Each row was made from one small tree. Brackets hold a mark, then the marks that hang from it, in alphabetical order. Every link used is in the known rows. Write each row's tree.
Known rows
(N (B T Y)): [ 2.22 -4.93  3.19  1.06  1.03 -3.53  1.35  2.53 -4.75  1.58  3.26  4.62
 -1.72 -1.39  1.47 -0.95]
(U (B (N F) T (Y A))): [ 5.53 -3.01  3.18  2.02  4.20 -4.50  1.61  2.62 -5.14  2.12  3.71  1.23
 -1.68 -0.02  0.89 -0.86]
(K U): [-0.47 -3.85  2.27  2.17  3.21 -4.69  0.92  2.26  1.18  2.56  5.07  7.67
 -3.43 -1.07  0.64 -2.84]
(B (N F) (Y A)): [ 5.57 -3.36  1.70  3.05  4.48 -4.79  0.94  2.79 -5.26  2.78  4.57 -2.39
 -2.13 -0.65 -0.54 -0.95]
(U (B T)): [ 2.09 -3.56  3.02  1.39  2.91 -3.82  1.68  1.98 -0.79  1.17  3.92  8.62
 -3.83 -0.23  1.72 -1.48]
(K (U (B T Y))): [ 0.04 -4.31  3.99  1.48  3.71 -5.26  1.53  2.15 -0.69  1.95  3.72  7.15
 -1.08 -0.66  0.67 -3.07]
(F (N (B T U Y))): [ 2.85 -4.25  3.18  1.12  1.00 -4.77  0.94  3.77 -6.08  1.92  2.85  3.43
 -2.57 -1.52  1.02  0.49]
(T (B U Y)): [-0.81 -6.02  3.23  1.47  3.49 -6.31  2.00  0.97 -2.48  1.03  2.32  3.08
 -2.22 -1.15 -0.84 -0.63]
(B N (Y A)): [ 4.04 -3.78  2.00  3.17  4.96 -4.67  1.46  2.61 -3.95  2.42  4.18 -0.94
 -1.83 -0.94 -1.61 -1.37]
(B T U): [ 1.55 -3.48  2.55  1.68  1.22 -2.89  1.87  1.73 -1.79  1.27  3.59  5.15
 -3.27 -0.81 -0.97 -0.22]
(A Y): [ 1.67 -3.48  0.89  2.97  2.16 -2.83  0.36  2.42  1.64  1.30  4.22  7.89
 -4.45 -1.03  2.41 -1.05]
(Y A): [ 2.15 -3.23  1.04  3.88  4.27 -3.88  1.50  2.85 -0.44  2.60  4.87  3.62
 -6.35 -1.08  0.77 -0.81]
(B (N F) U): [ 4.17 -2.30  1.21  1.46  2.62 -4.87  0.88  1.91 -3.88  2.10  4.78  3.22
 -2.60 -0.49 -0.91  0.12]
(U (B (N F) T Y)): [ 4.96 -3.53  3.46  1.00  3.29 -4.53  1.33  2.02 -4.72  1.47  3.72  3.27
 -0.68  0.11  0.73 -1.42]
(B N T Y): [ 4.53 -4.19  3.47  1.58  2.23 -2.59  1.54  1.95 -4.69  1.58  3.59 -0.09
  0.23 -0.47 -1.66 -1.73]
(K (U (B Y))): [-0.68 -4.51  3.29  1.67  4.73 -6.62  1.22  2.15  0.16  1.99  4.09  8.16
 -1.62 -0.86  0.57 -3.29]
(F (N B)): [ 2.71 -3.74  2.02  1.46  1.62 -4.75  0.33  4.00 -3.71  2.39  4.23  6.53
 -5.15 -1.44  2.90 -0.04]

Which tree is each row?
[ 3.22 -3.45  2.00  2.88  4.86 -5.77  1.86  2.33 -4.66  2.15  3.47 -0.98
 -1.11 -1.13 -3.19 -0.26] => (B N U (Y A))
[ 3.98 -3.63  2.44  1.73  1.34 -4.56  1.33  3.10 -7.43  2.46  3.23  0.73
 -2.50 -1.31  1.71  1.07] => (N (B T U (Y A)) F)
[ 2.13 -4.16  2.87  1.86  1.88 -4.42  1.98  2.87 -5.77  2.01  2.71  2.57
 -2.15 -1.68  0.34  0.52] => (N (B T U (Y A)))
[ 3.80 -4.05  2.97  2.11  1.77 -4.10  0.94  4.41 -5.93  2.62  3.29  1.84
 -3.86 -1.48  2.20  0.22] => (F (N (B T (Y A))))
[ 3.28 -3.83  2.96  1.92  1.76 -4.81  1.20  4.22 -6.41  2.40  2.86  1.81
 -3.35 -1.62  1.14  0.93] => (F (N (B T U (Y A))))
[ 5.99 -3.75  3.15  1.48  1.79 -2.68  1.00  2.12 -6.03  1.93  4.02 -1.47
 -0.07 -0.19 -0.58 -1.27] => (B (N F) T Y)
[ 1.40 -4.87  3.36  1.73  1.91 -3.88  1.94  1.57 -3.45  0.84  2.66  2.00
 -0.79 -0.99 -2.43 -0.84] => (B T U Y)
[ 1.54 -4.69  3.01  2.14  4.64 -6.15  2.30  1.57 -4.50  2.04  2.48 -0.65
 -1.80 -1.01 -1.30  0.15] => (T (B N U (Y A)))
[ 2.81 -5.12  3.07  1.27  3.41 -5.34  1.25  1.39 -4.54  1.86  3.36  0.26
 -1.57 -0.49  0.59 -0.97] => (T (B (N F) Y))
[ 2.75 -4.36  2.74  2.05  4.27 -6.25  1.87  1.72 -5.54  2.31  2.82 -1.81
 -2.01 -0.78 -0.49  0.49] => (T (B (N F) U (Y A)))
[ 3.37 -3.54  2.59  2.35  5.83 -6.09  1.69  2.43 -3.10  1.86  3.84  3.72
 -2.10 -0.50 -0.05 -1.49] => (U (B N (Y A)))
[ 4.55 -3.20  2.27  2.26  5.46 -6.18  1.26  2.57 -4.13  2.15  4.17  2.50
 -2.30 -0.26  0.79 -1.16] => (U (B (N F) (Y A)))
[ 2.18 -4.88  3.06  1.04  3.37 -6.23  1.58  1.14 -5.15  1.69  2.83  0.24
 -1.01 -0.66 -0.64 -0.07] => (T (B (N F) U Y))
[ 2.27 -4.96  3.07  2.36  4.63 -5.29  1.99  1.79 -3.92  2.24  3.05 -0.63
 -2.39 -0.85 -0.08 -0.75] => (T (B N (Y A)))
